Known rows, with every step that occurs
sanatu, bomu, kozof, moguzim: -0.77  3.33  1.33  1.42  -1.81  -1.76  -1.68  1.65  0.39  -2.69  1.99  -0.48  -0.30  -1.24  -1.88  -3.49  -1.54  -0.36  2.47  2.61  1.18  -2.15  -1.67  0.50  1.13  1.42
dabo, gaguram, fise, bomu: 1.04  3.45  1.07  -2.55  -2.59  -0.95  4.80  -0.51  4.36  0.85  0.77  -1.87  -0.05  2.83  0.44  -1.83  -2.54  0.32  0.32  3.21  1.55  1.16  -0.90  2.17  -1.24  -1.10
kozof, moguzim, bomu: -0.91  -0.98  2.64  0.91  -2.30  -1.12  -1.34  -0.02  -0.60  -1.06  0.43  0.60  -0.27  -0.33  -1.45  -1.74  -1.95  -0.74  0.51  3.94  -0.26  -1.19  -2.01  2.27  -0.16  -0.34
dabo, gaguram, fise, bomu, kize, moguzim: 1.30  3.24  0.46  1.98  -4.18  -1.24  5.80  -4.05  5.24  -0.66  1.19  -2.61  0.93  3.46  -1.88  -2.85  -2.12  0.64  0.26  3.63  2.41  -0.83  -1.60  1.64  -0.57  -1.21
fise, bomu, nibon: -3.08  0.89  2.00  1.34  0.50  -0.69  0.29  -1.72  -2.28  -0.69  -0.23  -0.92  -0.78  0.61  -1.49  1.24  -0.56  0.81  0.31  1.67  2.04  0.97  -1.49  1.49  -1.97  0.37
fise, gaguram, bomu: -2.46  3.55  0.37  -0.53  -1.87  -2.29  2.33  -0.19  0.05  0.31  1.22  0.47  -0.46  0.71  -0.68  -0.67  -3.69  -0.82  0.26  3.43  0.51  1.73  -0.25  2.50  -2.99  0.40
dabo, gaguram, fise, bomu, kozof: 0.08  6.09  1.46  -1.32  -2.09  -1.71  5.08  -0.70  6.09  0.33  1.21  -3.76  -0.70  1.22  -1.01  -3.98  -1.99  0.28  2.08  2.54  1.77  0.36  -0.58  1.00  -1.41  -0.60
gaguram, bomu, kozof: -2.82  3.42  1.58  1.57  -1.05  -1.98  1.38  -0.03  1.63  -0.78  0.57  -2.46  -0.50  -1.27  -2.39  -3.57  -1.14  -0.37  2.59  1.75  0.51  0.48  -1.39  0.26  -1.82  0.61
sanatu, bomu: 0.86  1.36  0.99  0.14  -2.01  -0.19  -0.06  1.47  -0.38  -1.28  1.28  0.18  0.72  0.87  -0.33  0.19  -1.33  1.15  1.61  2.25  1.39  -0.75  -0.82  -0.18  0.60  -0.46
gaguram, fise, bomu, nibon: -1.77  2.81  1.28  0.81  -1.01  -0.91  2.43  -2.87  0.50  -0.48  -1.15  -3.35  -1.37  1.07  -1.90  -0.04  -0.90  1.56  0.39  2.25  2.98  1.38  -1.75  2.15  -1.58  -0.74
moguzim, kozof, sanatu, bomu, kize: 0.79  2.57  4.80  -1.79  -2.61  0.89  -0.99  -1.29  0.15  -4.06  3.32  -2.59  -1.66  -2.52  -0.20  -3.40  -1.25  0.25  1.40  1.13  0.76  -0.28  -2.44  -1.59  -1.61  -0.13
kozof, bomu, fise: 0.29  2.70  0.77  -0.05  -0.13  -2.81  0.24  -2.63  3.17  0.39  1.22  0.32  -1.75  3.08  1.31  -0.46  -0.35  -0.35  -0.51  2.55  1.56  0.59  -2.75  0.30  -0.15  -0.11
sanatu, bomu, fise, gaguram, dabo: 3.00  4.92  1.61  -0.18  -2.53  -3.97  2.27  -1.87  2.77  -1.01  3.36  0.92  -0.14  2.92  -1.24  -1.14  -2.52  0.95  1.31  3.36  1.66  2.02  -1.43  1.89  -2.26  -0.74
gaguram, fise: 1.36  2.02  -0.75  -0.61  -1.50  -0.12  2.13  -1.09  2.77  0.24  -0.98  -2.34  -0.59  0.42  -0.41  -1.30  -0.27  0.83  0.05  0.60  1.00  0.47  -0.29  0.67  0.43  -1.03
fise, gaguram: -0.51  2.71  -0.91  -0.96  -0.41  -1.12  1.28  -0.29  0.20  0.50  1.07  1.07  -0.54  0.25  0.19  0.77  -2.01  -0.41  -0.44  0.96  0.26  0.43  1.39  1.05  -1.27  0.26
bomu, fise: 2.36  1.83  0.60  0.16  -0.19  -1.32  0.94  -2.38  4.41  0.53  0.25  -0.71  -0.21  1.07  1.17  -0.91  0.61  0.69  -0.09  -0.71  -0.25  -0.07  -1.42  -0.09  -0.02  -0.73
sanatu, bomu, kize, moguzim: 1.23  1.19  0.42  4.68  -3.59  -0.61  0.95  -2.07  0.50  -2.81  1.76  -0.67  1.70  1.54  -2.64  -0.85  -0.97  1.51  1.59  2.66  2.24  -2.75  -1.57  -0.61  1.18  -0.55
fise, gaguram, bomu, kize: -2.47  3.82  0.75  0.44  -1.88  -1.96  3.46  -1.93  1.03  -1.43  2.12  -0.24  0.21  0.89  -1.94  -1.64  -3.62  -0.47  0.40  2.37  2.23  1.15  -1.05  1.28  -2.67  0.21
kize, bomu: -1.39  2.60  -0.31  0.55  -0.45  -0.28  0.75  -0.15  -0.76  -0.75  0.69  0.67  0.06  2.07  -1.10  0.45  -0.19  -0.33  0.34  1.97  2.18  -0.11  -0.60  -0.72  -1.00  -0.31
moguzim, kozof, sanatu, bomu, fise, gaguram, dabo: 2.87  5.84  5.04  -3.09  -3.22  -3.18  0.18  -2.87  2.18  -2.03  4.46  -0.94  -3.12  -0.85  0.06  -3.72  -2.44  -0.26  0.94  3.32  -0.64  3.06  -2.23  1.62  -4.72  -0.21
moguzim, kize: 0.82  1.26  1.75  -1.65  -0.87  1.23  1.99  0.28  -3.68  1.58  1.44  -1.97  0.25  -1.44  -0.97  -1.12  -0.20  0.90  -0.48  -2.21  1.18  0.29  0.15  -0.17  0.30  0.46
kize, moguzim, kozof, bomu, fise, gaguram, dabo: 1.06  4.37  1.91  1.84  -3.57  -5.21  0.44  -5.77  0.71  -0.49  2.35  0.43  -3.80  1.73  -2.17  -3.81  -1.39  -1.61  -1.01  6.80  0.66  2.60  -1.66  2.52  -3.78  0.90
moguzim, kize, bomu: -0.49  3.91  1.46  -1.02  -1.35  0.99  2.75  0.15  -4.46  0.80  2.17  -1.26  0.28  0.61  -2.09  -0.58  -0.36  0.57  -0.16  -0.22  3.23  0.27  -0.54  -0.88  -0.68  0.15
dabo, gaguram, bomu: 0.25  2.60  2.72  -0.71  -2.31  0.38  3.16  0.50  2.01  0.06  0.95  0.76  1.40  1.16  0.24  -2.59  -2.28  -0.77  0.75  3.49  -0.31  0.38  -1.04  2.58  -1.41  -0.06
fise, bomu, sanatu: -2.66  -0.27  0.70  0.70  0.34  -1.56  1.02  -1.59  -1.14  -0.58  3.31  -1.81  -1.14  1.88  0.78  0.83  -0.82  0.63  0.36  0.63  -0.56  2.20  -1.56  -0.79  -2.09  0.64
dabo, gaguram, bomu, kize: 0.27  2.86  3.05  0.17  -2.28  0.78  4.35  -1.26  3.03  -1.72  1.75  -0.12  2.06  1.44  -0.95  -3.58  -2.28  -0.38  0.80  2.45  1.34  -0.18  -1.79  1.36  -1.05  -0.18
sanatu, bomu, kize: 0.90  1.59  1.30  1.02  -2.01  0.15  1.12  -0.22  0.57  -3.01  2.19  -0.58  1.41  1.14  -1.56  -0.78  -1.32  1.47  1.74  1.20  3.03  -1.32  -1.57  -1.38  0.83  -0.63
moguzim, kozof, sanatu, bomu, fise: 3.05  4.05  4.96  -2.59  -2.72  -0.79  -1.22  -1.84  3.48  -1.76  2.64  -2.53  -2.57  -1.74  2.13  -3.34  -0.73  0.67  1.21  1.55  -1.14  0.24  -3.04  -0.42  -1.94  -0.71
fise, bomu: -2.58  -0.26  0.25  -0.87  -0.29  -2.42  0.56  0.30  -0.49  0.33  0.96  -0.68  -0.69  1.57  -0.36  0.58  -1.62  -0.16  0.28  1.52  1.17  1.58  -1.21  0.32  -1.92  0.20

Rows
0.31  -0.19  -0.55  4.51  -1.54  -0.30  0.98  -3.59  0.88  -1.51  0.46  -0.72  0.95  0.60  -2.30  -1.07  0.42  0.33  -0.04  0.39  0.80  -1.98  -0.73  -0.47  0.62  -0.10 : bomu, kize, moguzim
-1.63  1.95  0.26  1.40  0.13  -1.54  -1.61  0.13  0.79  -1.40  0.68  -0.73  -0.97  -2.19  -1.54  -3.65  -0.18  -1.55  0.78  0.30  -0.22  -1.43  -0.97  0.60  0.58  1.90 : bomu, kozof, moguzim
0.05  0.55  1.61  -1.51  -1.23  0.56  0.03  0.62  -4.71  0.67  1.72  -0.85  -0.17  -1.93  -1.07  -2.59  -0.94  -0.61  -1.49  -1.18  0.74  -0.35  -1.01  1.64  1.01  1.95 : kozof, moguzim, kize
0.99  1.88  3.49  0.91  -4.34  -0.17  -2.37  -1.31  -0.96  -2.08  2.07  -1.71  -1.99  -2.37  -0.12  -2.49  -0.89  -0.04  1.17  3.71  -1.79  -1.17  -1.63  0.40  -1.59  0.12 : kize, moguzim, kozof, sanatu, bomu
2.32  2.78  2.43  4.12  -4.16  -4.82  2.80  -5.45  3.37  0.29  1.83  0.29  -0.39  2.43  -3.41  -1.69  -1.97  0.61  0.96  5.57  -0.40  0.82  -1.45  3.30  -3.37  -2.05 : kize, moguzim, bomu, fise, gaguram, dabo
-1.46  2.64  0.14  2.16  0.29  0.62  1.29  -1.96  -1.32  -1.68  3.06  -0.36  -0.38  2.39  0.08  0.74  0.59  0.48  0.46  1.12  0.45  0.62  -0.90  -1.84  -1.16  0.13 : kize, bomu, sanatu
0.69  2.34  4.50  -2.69  -2.62  0.52  -2.19  0.51  -0.90  -2.32  2.44  -1.76  -2.27  -2.72  0.96  -2.43  -1.30  -0.07  1.27  2.23  -0.90  0.29  -1.61  -0.37  -1.87  0.02 : moguzim, kozof, sanatu, bomu
1.98  3.67  2.44  0.81  -5.61  -0.58  4.77  -4.42  4.23  -1.43  0.93  -4.05  -0.83  0.89  -2.20  -5.76  -1.90  0.25  0.16  4.57  1.72  -0.25  -1.36  1.11  -1.77  -0.66 : dabo, gaguram, fise, bomu, kize, moguzim, kozof
2.17  3.44  0.57  -0.32  -0.50  -3.69  2.32  -3.30  3.16  0.19  2.04  0.74  -0.81  1.95  -0.88  -1.37  -1.16  -0.18  -0.33  1.07  0.26  2.79  -0.63  1.96  -2.88  -0.33 : bomu, fise, gaguram, dabo
-2.99  4.79  1.97  1.65  -1.11  -0.67  2.07  -2.16  -1.60  -0.76  0.05  0.30  -0.51  -0.35  -1.88  -0.08  -2.60  0.15  0.24  3.58  1.37  1.08  -0.47  3.68  -3.07  0.58 : fise, gaguram, bomu, nibon
-2.35  0.51  3.12  0.83  -2.55  -1.91  -0.60  -4.30  -0.16  -2.11  2.49  -3.36  -2.74  -1.53  -1.33  -3.09  -1.25  -0.99  -0.02  1.87  -0.31  0.61  -2.84  -0.40  -3.81  0.52 : fise, bomu, kize, moguzim, kozof, sanatu
-0.64  3.81  1.84  0.56  -0.60  1.90  3.25  -1.65  -4.99  -0.08  4.58  -2.41  -0.14  0.90  -0.89  -0.35  0.39  1.34  -0.01  -1.03  1.59  0.89  -0.81  -1.93  -0.85  0.58 : moguzim, kize, bomu, sanatu
1.06  3.66  1.40  -1.62  -2.51  -0.53  6.01  -2.32  5.32  -0.94  1.59  -2.62  0.61  3.06  -0.81  -2.80  -2.50  0.64  0.40  2.08  3.19  0.58  -1.64  0.89  -0.93  -1.22 : dabo, gaguram, fise, bomu, kize
0.40  2.59  1.71  0.55  -1.71  -2.53  2.01  -2.24  4.27  0.25  0.40  -1.29  -0.11  1.42  0.21  -2.35  -1.11  0.33  0.78  1.80  0.05  1.20  -3.03  1.31  -1.79  -0.73 : gaguram, bomu, fise
3.16  3.25  1.53  0.24  -2.09  -1.54  0.89  -0.92  3.93  -0.82  1.56  -0.58  0.49  1.96  0.85  -0.77  -0.71  1.92  1.53  1.60  1.15  -0.84  -2.22  -0.21  0.47  -1.22 : sanatu, bomu, fise
0.90  3.67  2.33  0.16  -2.84  -3.57  0.87  -2.71  4.03  0.03  1.72  0.89  -1.10  0.96  -0.13  -1.90  -3.34  -0.42  0.03  4.27  -0.29  -0.79  -2.08  3.30  -1.51  -0.84 : kozof, moguzim, bomu, fise, gaguram
0.93  3.12  2.80  -1.33  -1.63  -2.12  -0.81  -3.00  2.13  -0.36  0.93  -1.12  -3.52  0.51  0.92  -3.36  -0.06  -0.64  -0.59  3.53  0.99  1.15  -2.47  -0.21  -1.35  0.34 : moguzim, kozof, bomu, fise
0.00  4.52  3.08  -0.20  -2.74  -0.49  0.35  1.94  -3.38  -1.14  3.48  -2.59  -0.06  -2.73  -2.83  -4.54  -1.69  0.55  1.87  0.45  2.30  -1.88  -1.60  0.37  1.44  1.93 : sanatu, bomu, kozof, moguzim, kize
-0.24  1.75  0.96  1.88  -4.89  -2.12  2.72  -4.81  2.10  -1.67  0.18  -5.26  -2.04  0.02  -3.34  -4.65  -1.27  0.61  0.22  3.42  2.33  0.69  -1.98  -0.02  -2.08  -0.56 : gaguram, fise, bomu, kize, moguzim, kozof
-0.12  1.64  0.05  -0.44  -0.40  -2.36  1.45  -0.97  -1.30  -0.24  1.76  1.50  -0.60  0.85  -2.07  -0.40  -1.77  -0.93  -0.22  1.88  0.53  2.83  0.84  2.04  -2.77  0.47 : fise, gaguram, dabo
-2.18  0.91  0.67  1.37  0.67  -0.55  -0.26  -2.01  -1.82  -1.06  3.35  -0.03  -1.96  2.40  1.35  0.73  -0.07  -0.29  -0.36  2.48  0.17  1.32  -1.65  -0.71  -0.28  1.14 : kozof, bomu, sanatu
-0.90  1.43  -1.04  3.07  -3.45  -2.86  3.69  -4.48  3.11  -0.94  0.43  -3.80  -0.33  2.68  -2.99  -1.77  -1.53  1.04  0.38  2.57  2.99  0.05  -2.27  0.49  -0.89  -1.01 : gaguram, fise, bomu, kize, moguzim
-0.98  2.36  3.17  2.01  -1.53  -1.22  0.98  -0.46  2.07  -0.68  0.65  -2.46  -0.51  -1.39  -2.84  -2.41  -0.62  0.81  3.26  2.38  0.34  -1.34  -0.71  -0.62  -1.06  -1.30 : moguzim, bomu, kozof
-3.43  2.36  0.70  0.36  0.16  -3.12  0.88  0.02  1.17  -0.12  1.35  -2.62  -1.27  -0.06  -1.79  -1.52  -1.12  -0.15  2.11  0.89  1.32  0.80  -1.01  -0.86  -2.06  0.61 : fise, bomu, kozof
1.19  2.64  1.87  2.31  -3.23  -2.83  -0.95  -4.80  2.05  -0.15  0.59  -1.10  -3.20  0.93  -0.13  -3.38  0.38  -0.66  -0.70  5.01  0.12  -0.25  -2.51  0.50  -1.02  0.41 : kize, moguzim, kozof, bomu, fise
0.27  2.63  2.77  2.33  -1.15  1.39  -0.27  -0.50  -2.10  -2.33  0.16  -0.02  0.60  -0.05  -1.51  0.86  -0.27  2.13  1.61  2.32  2.24  -1.41  -1.05  1.04  0.49  -0.26 : sanatu, bomu, nibon
-0.12  0.05  3.11  1.72  -1.94  -0.09  1.83  -2.07  1.42  -1.92  1.04  -1.44  0.85  0.41  -2.60  -1.20  -1.21  1.06  1.57  1.90  1.83  -1.12  -1.74  -0.66  -0.58  -1.95 : moguzim, bomu, kize
2.44  3.82  3.03  -1.36  -1.36  -1.48  -0.27  -1.57  4.42  -1.05  2.93  -1.07  -0.79  0.84  2.46  -0.47  -0.90  1.02  1.34  0.66  -0.50  -0.34  -3.31  0.12  -0.79  -1.21 : kozof, sanatu, bomu, fise
-1.59  3.22  1.82  -0.47  1.22  -0.71  -0.78  -0.74  2.15  -0.72  1.82  -2.35  -1.90  -2.76  0.25  -1.89  0.36  -0.86  1.58  -1.60  -1.45  -0.33  -0.89  -0.84  -1.43  0.54 : bomu, kozof, sanatu
-0.61  5.42  1.30  -1.25  -2.45  -2.37  3.16  -0.37  5.14  -0.50  1.40  -2.64  -1.08  0.67  -1.12  -5.43  -2.75  -1.23  1.10  3.54  1.30  -0.30  -1.75  2.74  -0.69  0.80 : dabo, gaguram, fise, bomu, kozof, moguzim
-0.61  6.67  2.83  -3.02  -1.34  -1.59  4.01  -1.34  6.51  0.07  2.56  -4.25  -1.99  0.13  0.64  -3.79  -2.21  -0.61  1.87  1.64  0.06  0.80  -1.75  1.24  -2.68  -0.59 : dabo, gaguram, fise, bomu, kozof, sanatu
1.17  2.75  4.21  2.60  -5.29  0.72  3.17  -3.42  2.02  -2.18  1.05  -1.51  0.64  -0.80  -2.43  -6.50  -1.67  -0.76  0.57  4.82  -0.14  -1.04  -1.51  1.55  -1.92  0.33 : dabo, gaguram, bomu, kize, moguzim, kozof
1.85  4.64  -0.39  -0.82  -0.52  -2.46  2.16  -2.68  4.54  1.07  1.33  0.32  -0.85  1.39  1.33  -0.17  -1.35  0.29  -0.53  0.34  -0.09  0.39  0.03  0.95  -1.34  -0.52 : bomu, fise, gaguram
